Each row was made from one small tree. The marks that hang from a mark follow it in brackets, in the order of their numbers. Every link used is in the known rows. Write each row's tree.
In the rows, 128 means zero.
Known rows:
J_559(J_445): [129 104 122 142 128 143 105 156 137 129 119 117 128 120 138 144 141 131
 138 125 136 125 115 139 138 109 147 118 135 124 127 130 127 110 130 121
 116 126 123 135 138 126 113 126  97 125 127 128 116 135 132 129 134 132
 121 126 111 132 128 106 160 136 156 137 115 107 112 138 160 115 113 138
 127 124 132 121]
J_703(J_839): [133 106 136 124 140 128 100 131 129 114 145 127 118 139 109 104 125 127
 148 126 135 126 136 133 136 149 115 122 135 133 134 136 132 148 147 157
 149 131 121 130 134 158 109 128 123 123 148 127 134 141 137 121 133 142
 132 135 127 129 128 106 110 139 118 146 132 137 138 136 119 115 136 135
 147 125 124 130]
J_224(J_559): [156 114 116 122 107 141 146 139 122 144 128 128 122 117 133 137 127 139
 119 162 149 126 121 121 128 133 125 118 122 123 155 149 120 141 136 136
 126 128 129 135 138 142 126 103 125 136 121 128 125 127 127 123 133 130
 125 123 129 111 149 158 157 141 134 110 118 135 114 149 138 118 147 110
 115 135 101 151]
J_226(J_298(J_292(J_134) J_445(J_119))): [169  99  94 154 142 156 101 149  98  75 156 105 145 126  97 191 213 116
 105 113 123 109 100  84 109 146 130 132 107 137  85  91 131  59 129 103
 135 110 132 100 116 149 168 126  66 120 149 149 142 137 127 147  86 119
 154 109 141 115 108 137 150 153 178 150 164  76 131 156 184 133 107 173
 134 192 177  94]
J_292(J_134 J_298(J_445(J_839))): [181  99  93 117 138 130  85 158 107 115 140 137 137 133 130 163 162 124
 148 153 113 131 114  91 137 150 118 132 133 133  96  83 114  91 117 104
 143 102 145 102 113 139 127 131 125 102 138 153 133 142 129 144  84 117
 131 106 120 104 108 131 143 117 142 137 168  83 127 158 166 117 119 115
 123 172 151 135]
J_292(J_134 J_298(J_226 J_445(J_119))): [170 118  93 154 128 152 114 159 107 110 161 137 140 120  92 184 217 100
 129 113 136 137 105  76 103 126 138 147 119 136 100  83 132   4 133  88
 157 125 130 100 103 152 162 112  82 118 192 147 144 147 158 137 103 104
 151 102 142 109 108 137 164 124 178 118 194  83 125 163 205 124 102 134
 144 175 165 107]
J_292(J_134 J_298(J_445)): [180 118  87 132 142 142 101 148 120 111 151 125 129 136  99 175 171 120
 116 146 128 135 111  92 126 153 131 148 114 116 103 103 112  77 112  99
 147 116 115 110 122 152 138 115 106 108 144 135 145 145 149 143  87 117
 143 107 134 107  96 127 153 135 147 132 169  87 147 161 174 132 112 147
 135 169 150 135]
J_445(J_298(J_226)): [133 134 136 150 119 140 132 161 126 132 113 129 153 126 151 168 150 108
 133 131 152 136 110 111 122 120 130 116 119 126 138  79 134  60 142 114
 133 125 122 110 139 130 148 130 112 123 183 119 127 122 127 139 145 106
 135 105 134 127 126 176 148 147 126 123 168  98 131 154 144 133 113 112
 147 163 162 121]
J_224(J_559(J_445(J_119 J_298))): [160 104 124 155 117 169 123 195 136 135 120 131 142 101 131 146 149 134
 122 134 112 128 121  99 121 110 149 111 123 116 148 138 111  64 144 125
 131 135 120 133 154 128 123 133  67 145 159 130 121 146 109 125 165 150
 124 105  92 127 181 172 194 165 208 129 129  94 110 147 182 114 112 131
 132 152  95 142]
J_559(J_445(J_298(J_292) J_839(J_703))): [136  91 132 149 123 140  86 183 123  95  87 117 184 140 160 163 137 115
 158 130 157 103  93 113 170 128 124  89 159 142 113  86 137 124 156  99
 131 103 147 111 164 138 116 162 109 113 156 143 117 122  97 163 129 142
 110  92 113 119 134 156 161 170 140 158 148  80 114 149 135 108 122 109
 107 153 149 117]
J_559(J_445(J_119 J_298(J_292) J_839)): [134 102 145 159 131 153  88 207 121 104 112 119 180 115 161 150 163 123
 154 112  95 119 109  93 142 109 124  99 137 149 109  79 123  67 147 108
 127 117 147  98 140 115 124 156  63 116 168 154 114 129 110 147 138 132
 119 100  76 131 157 150 154 151 179 146 150  79 114 155 165 113  95 131
 110 158 153 109]
J_226(J_134): [118 106 122 139 124 129 130 127 124 125 139 114 119 140 147 139 147 126
  96 114 130 121 115 144 138 133 120 142 149 120 130 126 139 130 138 125
 125 116 123 144 140 146 151 111 129 129 123 134 146 104 137 136 108 103
 121 126 135 122 117 129 130 149 131 118 127 130 117 128 144 132 121 130
 138 146 140 116]
J_292(J_134 J_298): [135 123  97 124 134 134 109 141 118 111 143 130 130 131 122 164 165 112
 106 145 142 137 106 116 114 155 111 167 122 127 113  99 123  68 136 116
 132 120 122 120 121 168 138 123 129 107 164 132 150 136 148 151 117 120
 133 114 142 124  89 137 131 136 111 126 170  96 123 159 153 136 108 130
 131 164 149 133]
J_226(J_134 J_298(J_292)): [130  89 120 154 118 139 123 129 105  99 128  86 114 150 143 169 184 109
  74 114 172  99  85 151 131 145 111 127 121 146 100 105 142  97 150 114
 105  90 117 128 141 172 176 118  98 115 131 142 155 103 140 165 103  89
 138 119 155 102  93 154 108 171 133 138 140 112 103 165 154 138 104 165
 125 184 187  87]
J_119(J_445(J_298)): [151 124 128 145 135 146 123 175 142 121 134 120 150 138 143 126 130 126
 146 133 106 137 120 114 136 137 157 118 134 117 126  99 104  93 126 133
 114 106 125 108 152 111 107 127  86 142 167 121 114 137  90 143 153 139
 135  79 125 140 153 180 144 131 127 136 144 107 162 142 126 132 114 146
 148 170 155 124]
J_298(J_226 J_292 J_445(J_839)): [165  89 131 147 120 135 107 169  93 121 127 105 162 124 156 173 163 109
 170 134 149 112 100  88 146 124 135  83 115 175 104  67 150 100 119 104
 139 100 161  89 113 117 145 117 100 108 145 156 115 120 128 142  97  93
 136 111 124  87 112 138 132 129 143 135 163 100 117 158 159 119 121  98
 106 169 184 111]
J_226(J_298(J_445(J_839))): [179  88 123 115 128 128  99 130 110 122 107 125 125 135 121 134 143 134
 162 132 122 106 124 114 142 135 137  83 116 140  87 107 119 117 123 117
 127  83 154 101 120 109 126 143 118 131 103 150 114 136 111 130  84 121
 150 112 123  98 134 137 140 122 168 150 121 100 126 128 152 109 137 146
 144 153 147 115]
J_292(J_134 J_298(J_226)): [129 113 103 139 119 141 119 143 108 120 133 122 133 128 146 185 191 104
 118 135 178 139  89 119 109 147 117 153 118 142 121  69 144  35 147 110
 138 110 129 121 113 177 155 104 119  98 192 131 151 127 163 150 118  94
 134 112 153 114  70 144 135 131 109 116 191  78 103 182 170 128 101 118
 131 174 175 111]
J_119(J_445(J_559)): [173 113 121 136 141 152 141 164 124 125 146 102 127 126 133 114 156 133
 149 153 117 149 114 115 167 137 153 125 148 131 143 128 130 140 125 155
 157 113 143 131 132 101 119  96  88 172 152 132 115 126  92 135 140 149
 112  91 139 133 120 149 138 123 144 107 108 124 157 136 138 108 123 156
 131 149 162 110]
J_292(J_134): [113 121 105 128 137 135 119 137 122 108 152 123 141 133 134 150 151 134
 121 137 138 135 108 123 127 145 120 149 132 115 133 101 135 123 137 130
 130 125 130 139 124 148 134 121 126 105 148 130 139 122 135 144 116 129
 127 127 137 133 101 125 135 137 112 130 148 111 127 137 135 129 118 112
 123 153 145 127]
J_292(J_134 J_298(J_226 J_445(J_559))): [206 100  87 134 132 158 116 171  90 120 156 113 129 120 117 197 225 107
 120 167 159 143  96  86 142 147 135 135 121 133 125  83 138  42 128 103
 177 107 133 114 124 151 166  78 106 131 183 142 139 127 143 151  90 102
 135 103 161 107  68 156 169 144 162 103 178  70 140 182 204 117 111 139
 129 184 188 107]
J_298(J_292): [131 125 130 141 121 132 122 133 117 109 130 110 136 135 139 158 143 114
 119 126 143 117 109 118 128 135 127 125 123 151 125 107 130 119 128 121
 128 131 126 108 127 140 141 113 112 117 136 137 133 122 126 142 123 113
 131 129 132 115 119 137 113 146 111 135 139 123 128 153 124 135 114 132
 106 148 156 118]
J_224(J_559(J_445)): [164  82 110 145 109 153 119 159 136 151 121 117 117 103 148 140 135 135
 122 162 144 120 112 128 142 115 152 112 126 128 149 152 120 129 133 133
 108 121 126 146 149 141 111 111  91 140 122 132 119 137 127 125 142 127
 113 116 112 113 144 145 180 155 168 125  99 112  96 157 170 113 129 120
 120 131 107 136]
J_559(J_445(J_119 J_298)): [136 123 131 159 133 160 108 181 137 121 118 135 151 111 124 146 156 127
 133 105  89 135 134 104 121 102 148 114 135 117 122 119 114  50 141 114
 127 134 120 119 144 108 126 150  65 143 166 134 122 142 112 132 148 146
 130 106  92 145 167 141 177 149 196 136 139  92 130 132 170 120 101 154
 145 138 124 119]

Which tree is each row?
[218  93 126 112 136 144 122 164  88 113 118 125 119 114 100 124 189 138
 163 117  88 114 131  85 152 128 132  85 128 138 100 126 129  92 123 116
 170  93 167 117 112  98 139 140  86 174 127 157 125 136  97 125  75 152
 136 107 123 115 135 140 155 124 216 130 120  92 133 132 184  92 134 167
 145 149 151 112] : J_226(J_298(J_445(J_119 J_559 J_839)))
[180 104 129 108 137 134 130 186 116 135 139 113 134 129 157  98 152 137
 185 156 113 142 112 114 180 136 143 103 164 153 132 113 127 157 123 155
 168  89 172 129 126  93  94 106 102 162 150 149 101 115  87 132 116 151
 108  85 122 124 121 148 133 105 139 114 104 116 141 140 127  88 136 125
 120 146 156 106] : J_119(J_445(J_559 J_839))
[155 119 143 114 142 132 135 174 104 128 130 136 141 113 130 100 167 145
 169 131  91 137 132 100 154 119 119 117 159 153 130 126 137 124 136 129
 185 118 169 135 112 103 125 124 109 160 155 158 120 125 107 121 111 153
 111 126 106 131 147 129 138 116 163 110 116 118 121 118 139  88 130 123
 121 122 123 120] : J_445(J_119 J_559 J_839)
[165 121 137 109 138 134 127 168 109 120  91 136 168 143 139 121 143 132
 161 153 132 124 123 103 190 140 105 103 168 114 132 110 137 140 152 124
 185 105 160 138 163 116 120 144 150 157 164 140 123 117  78 144 117 178
  99 106 137 134 136 180 159 158 136 123 141  96 138 123 118  96 151 108
 129 140 125 131] : J_445(J_298 J_559 J_839(J_703))
[162  87 116 172 109 146 126 155 101 117 152  84 131 141 150 194 194 101
 112 119 166 110  90 117 135 121 134 111 127 145 116  85 152  85 124  95
 125 113 127 115 127 159 180  89  88 116 146 147 145 109 149 152  90  63
 136 113 141  85 103 153 142 162 155 123 171 110 127 162 184 140 109 132
 112 185 195  91] : J_298(J_226(J_134) J_292 J_445)
[195 100 133 129 138 143 136 193  91 126 135 133 145 106 127 134 195 127
 192 124 109 137 126  70 151 108 131  94 145 153 127 104 147  77 121 106
 192 111 177 115 109  89 144 113  89 161 166 161 116 127 107 120  85 135
 129 111 114 114 132 141 167 114 201  99 144 103 124 131 186  86 132 116
 133 135 150 103] : J_298(J_226 J_445(J_119 J_559 J_839))
[136 139 138 159 125 153 129 167 122  97 134 124 164 126 120 157 157 114
 109 108 105 131 125  92 113 130 126 122 118 146 118  93 121  68 140 111
 140 139 125  93 132 131 157 145  83 127 170 131 133 130 114 139 136 132
 134 110 117 133 155 172 132 163 151 140 164 104 139 149 142 140  95 145
 122 165 150 120] : J_445(J_119 J_298(J_292))
[120 108 117 173 142 172  94 194 122  82 147 111 175 114 143 198 200 121
 115 111 107 129  91  93 122 128 138 132 130 133 117  76 131  51 146 108
 126 132 122 110 144 145 154 133  52 102 191 134 137 135 120 155 141 128
 122  99  98 141 127 144 175 179 159 149 174  65 120 159 174 134  74 145
 111 186 167 107] : J_559(J_445(J_119 J_298(J_292(J_134))))
[161 130 146 119 140 135 137 176 110 101 106 151 182 133 115 106 162 134
 166 123 102 129 132  88 166 127  99 108 188 119 127 125 137 115 158 115
 193 118 168 138 140 109 129 153 124 173 180 147 130 134  77 134 120 192
  99 104 119 138 159 173 160 143 167 120 140  96 132 109 133  94 149 113
 135 135 118 122] : J_445(J_119 J_298 J_559 J_839(J_703))
[167  84 123 133 110 154 104 198 129 146  93 127 158 110 178 137 121 140
 155 166 122 120 113 112 161 127 134  85 138 121 147 110 111 102 142 126
 119 103 142 126 158 113 103 134 103 124 143 141 108 130 101 134 138 140
 112 100  84 108 163 178 187 158 162 134 117  87 101 167 162 103 133 100
 122 158 116 150] : J_224(J_559(J_445(J_298 J_839)))
[164 134 132 148 133 160 134 175 101 103 124 105 161 131 143 177 169 122
 104 150 118 134 112  95 153 142 119 117 123 135 142  92 132 100 137 130
 163 125 123 112 153 130 160 116 101 140 165 129 133 109  99 162 134 129
 119 106 136 130 122 191 138 179 137 123 143  90 158 174 131 123 107 155
 109 172 169 126] : J_445(J_298(J_292) J_559)
[164  93 117 144 111 159 129 169 130 142 128 132 123  95 126 137 153 136
 130 132 118 123 123 107 131 106 150 116 135 129 149 157 120 100 140 130
 121 134 132 142 130 128 122 111  67 145 140 144 119 144 124 117 151 143
 116 116 101 118 170 133 191 145 198 120 106 118  91 142 191 105 127 124
 121 126  91 124] : J_224(J_559(J_445(J_119)))
[200 117 115 139 128 149 137 157 100 131 148 114 127 116 120 159 186 118
 148 148 147 133 116  93 151 116 149 104 120 137 146 112 144  95 114 113
 173 119 137 122 130 109 160  88 100 161 153 143 121 121 117 132 106 119
 132 113 150 110 108 150 167 140 177 109 142 110 152 149 179 108 130 135
 132 151 165 106] : J_298(J_226 J_445(J_559))
[174  63 113 147 120 136 104 149  94 101 122  81 127 149 147 174 177 119
 119 115 137  87  97 126 156 146 120  95 124 155  81  90 141 111 128  97
 121  69 147 106 133 145 166 121  99 116 110 165 135 106 120 159  58  84
 140 110 127  86 109 150 123 157 166 151 140  99 105 160 165 124 119 153
 127 192 185 102] : J_226(J_134 J_298(J_292 J_445(J_839)))
[167 125 152 136 136 156 128 205  97 102 122 126 169 124 144 140 178 128
 150 125  95 132 122  77 158 134 104 103 151 154 124  86 133  93 139 117
 178 119 155 103 135 111 151 135  87 151 182 159 126 122  83 144 116 145
 113 105  99 127 145 179 143 157 160 121 147  89 139 147 142 109 109 129
 102 168 152 113] : J_445(J_119 J_298(J_292) J_559 J_839)
[126 101 133 174 111 152 134 173 109 115 135  88 150 145 181 196 182 100
  89 119 162 116  88 122 134 129 122 123 124 149 131  59 148  57 153 106
 128 105 114 117 151 166 188  98 101 106 195 129 147  97 143 165 118  67
 133 103 139 108 106 195 134 186 123 126 184  94 118 183 151 151  94 125
 123 202 195 104] : J_445(J_298(J_226(J_134) J_292))
[140  97 117 145 145 143  93 209 121  92 147  99 186 141 180 159 167 122
 155 150 130 134  85  91 160 160 134 119 145 148 113  40 121 105 140 140
 124  88 153  94 137 117 113 127  80  95 186 147 119 120  95 169 122 130
 123  77 113 122 120 183 136 142  95 145 166  72 144 181 117 119  99 113
 106 215 188 108] : J_119(J_445(J_298(J_292(J_134)) J_839))
[116  81 126 167 110 141 134 153 104 115 137  82 132 142 171 175 180 101
 100 109 192 121  83 140 136 132 116 124 130 165 135  80 169  84 146 106
 122 113 131 128 130 173 182  87 103 105 165 145 148  98 158 158 117  65
 126 120 143  99  87 153 120 163 121 116 168 116  99 171 160 134 100 117
 114 181 192  91] : J_298(J_226(J_134) J_292)
[218 110 119 115 140 148 118 175  94 120 127 136 127 120  93 122 184 129
 163 139  82 132 145  63 156 130 120 114 148 141  97 128 116  67 110  98
 190 110 156 103 104 107 131 131  95 170 147 171 124 143 106 122  83 143
 133 109 110 112 146 139 150 113 206 112 145 100 133 140 189  89 124 148
 127 139 139 121] : J_292(J_298(J_445(J_119 J_559 J_839)))
[181  93  98 155 128 159 120 178  77  95 171  91 150 116 138 217 234 110
 126 159 161 133  80  84 155 135 135 120 116 153 138  68 155  86 122 114
 173 115 141 113 121 144 182  66  79 123 176 149 139 110 134 161  89  98
 132 111 158 107  71 150 163 168 143 116 172  76 145 182 177 116 110 133
 115 192 207 102] : J_298(J_226 J_292(J_134) J_445(J_559))
[159 126 139 152 125 163 155 190 111 114 129 125 154 105 124 150 196 121
 135 112 125 146 121  84 130 115 125 117 128 135 149 101 137  37 151 117
 181 136 136 127 132 118 167 116  85 167 205 130 125 124 114 131 136 136
 129 104 133 135 134 182 167 150 179 100 161  92 136 145 171 110 107 136
 141 162 156 103] : J_445(J_119 J_298(J_226) J_559)
[129 116 140 176 122 165 113 194 132 123 123 129 153  94 136 164 178 113
 146 100 126 140 114 104 116  93 154 109 129 134 129  89 134  19 151 111
 131 125 127 116 134 123 144 133  61 137 195 132 117 136 126 137 155 119
 127  98 104 135 145 154 175 153 195 134 165  77 108 149 192 113  94 138
 151 153 147  96] : J_559(J_445(J_119 J_298(J_226)))
[147 117 116 160 127 163 130 190  89  89 152  94 171 118 169 214 222 108
 104 153 167 142  79  91 144 147 117 128 120 146 154  48 155  62 153 122
 167 114 134 118 143 154 186  91  91 115 214 131 147 100 125 175 130 102
 119 101 152 123  74 196 160 187 114 111 184  67 144 205 156 126  95 124
 114 210 209 105] : J_445(J_298(J_226 J_292(J_134)) J_559)
[117 103 111 156 118 142 122 148 103  96 152 102 160 125 162 209 193  99
 119 130 183 132  75 118 120 142 122 135 119 157 130  56 160  81 144 122
 132 115 142 116 126 169 165  97  98  89 180 139 145 107 155 162 124  89
 129 121 151 107  75 146 130 158  96 123 182  92 112 181 152 140  98 103
 108 186 192 104] : J_298(J_226 J_292(J_134))
[160  90 118 156 117 137 135 145 119 132 150  99 125 134 132 161 174 118
 123 115 156 117 101 123 134 118 144 117 137 126 125 104 154  84 123 101
 131 107 126 132 124 140 168  86 102 122 146 143 130 111 138 135  92  79
 131 119 133  98 109 140 153 139 170 118 156 112 121 145 185 129 122 126
 143 169 164  99] : J_298(J_226(J_134) J_445)
[154  82 125 130 116 149 112 184 123 143 120 135 139  93 148 112 136 147
 166 137 110 122 121 110 144 104 134  96 147 140 135 138 120 112 139 127
 128 115 162 131 128 119 105 122  83 141 137 161 107 142 112 114 126 146
 108 114  81 113 172 132 184 127 194 120 108 112  77 137 171  86 131  97
 109 121  94 137] : J_224(J_559(J_445(J_119 J_839)))
